Each row comes from the steps of one path. Every step used is in the known rows, and no mark comes twice. Write the path behind each row, first mark first.
Known rows
zeval, gabimo, kupu, modam, ketaz: [ 11  -4  -5  -6   4   0 -10  -1   2   3   3   1 -12  -5   0  -5   2  10
   8  -9  19 -17   4  12   7   6  -1   1   1   7 -24]
gabimo, kupu, valud, lobu, modam, ketaz: [  1   1   8  -7  -6   0 -12   1  -2   6   0  -1   2  -8  -3  -2   9  10
   5 -16   0 -24   8   7  10  -9  17   3  -1   7 -38]
sovog, kupu, modam, ketaz: [  3  -7   7  -2   8   2  -7   0  -3   1  -1  -5  -2 -26  -2  -1   3  -2
   2  -8  11 -10  11   5  15   2   1   4   1   4 -27]
lobu, valud, kupu: [-10  10   0   8   5   9   1   1  -3   2  -6   1   5  -6   4  -1   2  -2
  -1  -4  19   0   7  -3  11  -2 -23   7   4  -1  -1]
sovog, kupu: [ -2  -7  -3  -2   1   4  -2   0  -1   4   0   1   2 -17  -7   0   5  -7
  -1   2   5   1   3  -1   1   4  -2  -3   2   2  -5]
zubir, sovog: [  2  -4  -3  -2   5   1   2  -2   3   0   3   2   2 -17  -3   0  -9  -3
  -2   3  -4  -3   0  -1   7   2  -2  -3  -2   0  -4]
gabimo, kupu, valud: [  5   3  -2   2  -3   9   1   1  -4   7   3  -3   1  -1  -5  -1  -8   4
   9  -1 -10 -13  -7   9   0   7   5   0  -4   5 -25]
modam, kupu, valud: [  5   6  -2   3   7   9   2   1  -2  -2  -3  -6  -2  -4   2   0  -6  -3
   6  -7   2  -7   3   8   5   2 -16   6  -1   3 -15]
ketaz, valud, lobu, modam: [ -4   1  10 -10  -8  -2  -7  -2   0   2  -3   5   5 -10   0   2  19  15
  -3 -10  15  -1  14  -8  14 -13   7   4   4   7  -9]
moli, kupu, valud: [ 11   8  -5   0  -2   6   1   1   0   4   0   1  -1   8  -6  -4  -6   3
   8   4 -11  -8  -7  10   1   7   7   2   0   7 -28]
modam, ketaz: [ -2   1   5  -2   5  -4  -6   2   0   0  -1  -2  -1  -5   2  -2   5  -1
  -1  -9  11  -6   6  -2   7  -2   2   2   2  -2 -10]
lobu, modam, ketaz, valud, kupu: [-11  11   5  -2   1   3 -13   1  -1   3  -6  -4   2 -12   8   0  17   1
  -1 -13  27  -6  20 -11  22  -8 -21   8   9   1  -4]
zeval, moli, kupu, modam: [ 18   2  -9 -10  -2   3  -4   0   2  -1   0   7 -12   7   2  -6  -2  10
   8   8  -9  -6  -6  12   7  15  -4   4   0  11 -22]
zubir, sovog, kupu, modam, ketaz, valud: [  2  -8   9  -7  14   6  -5  -2   0   4   1  -1   3 -50  -4   0   1   3
   1 -11  22 -10  17  -3  33   5  -4   4   2   8 -36]
modam, ketaz, valud, lobu: [ -4   1  14  -3   4  -2  -5  -1  -2   2  -4   4   5 -19   2   0  20  14
  -2 -20  35  -4  15  -6  19  -7   9   6   6   4 -18]
gabimo, zeval, moli, kupu, modam, ketaz, valud, lobu: [ 19  -5   2 -21   5   3  -9  -2   2   1  -2  16 -12 -11   3  -8  21  28
   6 -13  30 -16  10   2  24  12  -3   8   5  20 -33]
moli, zeval, gabimo: [ 15  -6 -15  -8   2  -7  -6  -1   8  -2   0  16  -9  15  -5  -5  16   3
   3   3  10   4  -3  -8  -6   8 -14  -6   7   5  21]
kupu, sovog: [ -3  -2   0  -4   1   3   7  -2   3   0   5  -1   7  12   0  -2 -11  -4
  -2   4  -6   5  -6   1   2   4   5  -6   0   1  -1]
moli, zeval, gabimo, kupu, valud, ketaz: [ 21   0 -13 -11  -1   3  -4  -2   2   3   3  13  -6  18  -9  -5  11  12
   9  -2  15 -10  -4  -1   8  13 -10   1   3  12 -11]
ketaz, valud, lobu, modam, kupu, sovog: [-10   3   2 -13   0   5   0  -3   2  -1   0   1   7  -7   4   1   7   6
  -5 -10  21   3  12  -1  18  -9  -7   0   4   8 -12]
zubir, sovog, kupu: [  0 -11  -6  -3   6   5  -1  -2   2   4   2   3   5 -34  -9   0  -4  -9
  -3   6   0  -2   3  -2   8   6  -2  -6   0   2 -12]
kenif, kupu, modam, ketaz: [  4   3   6  -2   6  -1  -6   0  -3  -3   5  -3  -3  -4  10  -5   2  -1
   4  -8   5  -5   8  12  10   1   1   6  -1   3 -40]
lobu, valud, kupu, modam, ketaz: [ -5   9  11   7  12   7  -4   2  -4  -1  -6  -4   0 -15   9  -2   0   3
   3 -14  23 -12  15   4  26  -4 -21  13   3   1 -23]
ketaz, valud: [-2  3  5 -3  1  3  0 -1 -1  2 -1  2  3 -7  1  1  7  7  0 -5 17  3  6 -7
 11  2 -3  2  3  3 -4]
ketaz, valud, kupu: [ -7  10  -1   7   3  11   1  -1  -3   4  -5   0   4  -9   4   1   7   3
   1  -3  25   4   8  -6  14   3 -24   6   7   2   7]
valud, kupu, modam, ketaz: [  1   7   4   9   8   6  -4   0  -4  -1  -4  -7  -3 -12   7   0  -3   1
   4  -9  13 -10  11   8  18  -1 -18  11   3   1 -11]
zeval, moli, kupu, modam, ketaz: [ 16   4  -4 -12   4   0 -10   2   2  -1  -1   4 -13   1   4  -8   3   9
   7  -1   3 -13   0  10  13  12  -2   5   2   9 -32]
moli, kupu, modam: [ 10   5  -5  -2  -2   3   0   0   0   1   2   1  -8   2  -2  -3 -10   7
   6   5  -7  -6  -4  16   6   5   3   5  -2   8 -26]
valud, lobu, modam, kupu, sovog: [ -8   0  -3 -10  -1   3   0  -2   3  -3   1  -1   4   1   3   0   0  -2
  -5  -5   5   0   7   6   8 -11  -4  -2   1   5  -7]
kenif, kupu: [ -1   4  -4   0   0   1  -1  -1  -2   0   5   2   1   5   5  -4   3  -6
   0   3   1   6   0   6  -5   2  -1  -2   0   1 -19]

Write each row's path
[-14   9   5  -6   3   6  -6  -1   1   3  -2  -5   9  -1   8  -2   6  -2
  -2  -9  21  -1  14 -11  24  -4 -15   2   9   3  -5]  lobu, modam, ketaz, valud, kupu, sovog
[  0   8   4   8   3  13   3  -2  -4   1  -4  -3   0 -14   6   3   0   9
   5  -5  19  -1  10   3  22   3 -24  12   4   6  -6]  ketaz, valud, kupu, modam
[  8  -1   0 -10   5   3  -9  -2   1   5   2   3 -10 -13   1  -5  10  17
   8 -14  36 -14  10   5  17   8  -5   3   4  11 -27]  zeval, gabimo, kupu, modam, ketaz, valud
[-12   9   4   1  10  10   2  -2  -1   3  -1  -3  10  -4   7  -3   1  -2
  -1  -9  30   3   9  -8  23   5 -16   1   9   2  -4]  modam, ketaz, valud, kupu, sovog
[ 16  -5 -18 -19   1   2  -5   0   5   2   0  15 -14  12  -1  -9   9   8
   4   8   1  -7  -6   0  -3  18 -11  -3   2  12  -3]  gabimo, zeval, moli, kupu
[  5   0  10  -1   7  -2  -5   1  -1  -3   0  -5  -4  -9   4  -1  -2   5
   3 -11   5 -11   8   7  14  -2   3   7  -1   2 -21]  kupu, modam, ketaz
[ -7   5  11 -12   0  -5 -13   2   1   2  -3  -2   1 -10   5  -1  17   5
  -2 -14  19  -6  18 -13  18  -9  -1   4   6   3 -14]  lobu, modam, ketaz, valud
[  2 -11  13  -6  11   5  -4  -4  -1   4  -1   4   6 -57  -5   1   7  11
  -1 -16  29 -11  20   0  36  -1   7   5   3  10 -41]  zubir, sovog, kupu, modam, ketaz, valud, lobu
[  6  11   1  -1   6  10   3   0  -5  -5  -3  -7   1  -2   3   1  -3   3
   3 -10  17  -8   9   7  19  -1 -17  14  -1   5 -22]  modam, kupu, valud, ketaz
[ -4  -1  10  -8  -3  -9 -13   0   1   0  -3   1   2  -9   1   0  17   6
  -4 -15   9 -11  14  -3  10 -17  13   3   3   2 -15]  valud, lobu, modam, ketaz
[  2   3  15  -4   7   1  -4   0  -2  -1  -1  -4  -2 -16   6   0   6  12
   4 -16  23  -8  14  -1  25   0  -1   9   2   5 -25]  kupu, modam, ketaz, valud
[  5  -8   2  -1   2   6  -1  -2  -2   1   0  -3  -1 -21  -5   1  -2   0
   3   2  -1  -4   5   7   9   4  -1   3  -1   6 -17]  sovog, kupu, modam
[ 18  -2  -2 -23   7   4  -9   0   3   1  -1  11 -15  -4   5  -9  14  20
   8  -8  22 -14   8  -1  22  18 -13   6   5  17 -28]  gabimo, zeval, moli, kupu, modam, ketaz, valud
[ -3   0  10  -2  -1   2   1  -3  -2   2  -3   7   6 -13   0   2  14  15
  -2 -10  25   2   8  -4  13  -4   7   4   4   6  -8]  ketaz, valud, lobu
[ 14  -5  -5  -1  -4   6  -2  -4   2   6   2   9  -1   1  -9  -4   8  16
   9  -6  10 -14  -3  12  -2   4  11  -2   0  11 -19]  zeval, gabimo, kupu, valud, lobu
[  6   3   1   1   1   3   0  -2  -3  -3   6  -1  -3   1   7  -2  -3   0
   5   2  -5   1   2  15   3   3  -1   4  -3   5 -30]  kenif, kupu, modam
[  3   0  20  -3   5   0  -4  -2  -3  -1  -3   1   2 -23   4   1  12  20
   2 -21  28  -9  17   3  27  -6   9  11   3   7 -29]  kupu, modam, ketaz, valud, lobu
[  1  -7  17  -4   6   4  -6  -3  -4   3  -4   2   4 -40  -3   1  17  13
   1 -18  33  -8  19   1  28  -2   7   8   5  10 -34]  sovog, kupu, modam, ketaz, valud, lobu
[ -7   4  -6   6   3  12   8  -2   0   1   1  -2   8   9   3  -1 -11  -8
  -1   5   2   5  -3   2   5   6 -14  -2   3   0   9]  valud, kupu, sovog
[  6   5   2   2   1   5   1  -1  -3   0   5   0   5   8   3  -4   0  -2
   6   1 -10   0  -1   9  -2   5   3   2  -2   4 -30]  kenif, kupu, valud
[ 21  -5  -7 -19   7   1 -10   1   3  -1   0   9 -18   2   3 -10   6  13
   8  -3   6 -18   2   5  11  16  -9   4   1  14 -24]  gabimo, zeval, moli, kupu, modam, ketaz
[  5  -1  11  -3  -8   0  -4  -1   0   0  -2   1   6   0  -3   1   8  11
   3  -8 -13 -11   7   3   7 -12  15   5  -1   7 -18]  kupu, valud, lobu, modam
[  2   0  16  -5  -2  -4 -11   0   0   0  -3  -2   5  -6   0  -1  14  10
   3 -17  -2 -18  13   0  13 -14  17   7   1   5 -27]  kupu, valud, lobu, modam, ketaz
[  3   5  -1  11   3  10   2  -1  -3  -1  -3  -5  -2  -7   5   2  -7   2
   5   0   2  -4   5  10  11   2 -19  10   0   3  -2]  valud, kupu, modam
[  2   7  -2  -4   1   5  -5   2   0  -2  -3  -8  -3  -2   3   0  -1  -3
   5  -6  -8 -10   9   5   7  -6 -15   6  -1   4 -15]  lobu, modam, kupu, valud
[  7  -9   0   0   7  10   2  -2   1   5   2   0   8 -31 -11   0  -8  -6
   3   3 -12  -9   2   0  11   8   1  -2  -2   5 -25]  zubir, sovog, kupu, valud
[ -7   5   1 -10  -2   2  -6  -1   0  -1  -6   1   0 -18   4   2  18   9
  -3 -14  28  -1  18  -2  17 -13 -13   7   5   7 -11]  ketaz, valud, lobu, modam, kupu
[ 13   4   2 -17  -5  -3 -16   1   3   2  -4   8  -3   5   0  -8  19  13
   6  -8  -4 -19   5   3  13   0  12   5   4  12 -39]  zeval, moli, kupu, valud, lobu, modam, ketaz
[  2   4  16  -3   5   1  -5  -3  -5  -1   2   4   3 -18   9  -3  16  14
   2 -18  30  -3  17   9  22  -4   7   9   3   9 -47]  kenif, kupu, modam, ketaz, valud, lobu
[  3  11   2  -9   0   6  -4   1  -2  -5  -3  -8   1   1   4   1   2   3
   2 -10   8 -11  14   3  20  -9 -16  14  -1   6 -22]  lobu, modam, kupu, valud, ketaz
[ 18  -4  -1 -23  -2  -2 -16   0   4   2  -3  13  -8   6  -1  -9  22  18
   7  -9  -1 -24   7  -1  10   4   5   4   4  16 -29]  gabimo, zeval, moli, kupu, valud, lobu, modam, ketaz
[  5  -8   7   3   0   7   1  -3  -3   4  -2   3   9 -21 -10   1   9   4
   3  -5   1  -7   4   4   7   0  12   2   0   7 -22]  sovog, kupu, valud, lobu
[ 22  -6  -7 -14  -1   6  -2  -2   3   2  -2  17  -7   9  -5  -8  12  19
   8   1  -2 -14  -5   5   2  15   3   2   1  18 -21]  gabimo, zeval, moli, kupu, valud, lobu
[ 12  12  -1  -4  -3   7   2   0  -2   2   0   1   2  11  -4  -3  -3  10
   5   0   4  -9  -1   8  15   4   6  11  -1   9 -35]  moli, kupu, valud, ketaz
[ 20  -7 -17  -8   0  -1  -6  -1   5   2   4  13 -16   8  -7  -5   5   9
  10   2   5  -7  -6   8  -2  13 -12  -4   2  11  -1]  moli, zeval, gabimo, kupu, modam
[  8  -6   3  -5   6  11   3  -4  -2   2   1   0  11 -28 -10   1  -5   0
   0  -1   5  -9   7  -3  25   5   0   5  -2   8 -31]  zubir, sovog, kupu, valud, ketaz
[  7   6   9  -6   2   2  -4  -1  -2   3  -2   5  -3 -18   0  -3  10  20
   3 -15  28 -11  11   9  25  -2  11  10   4  12 -44]  moli, kupu, modam, ketaz, valud, lobu
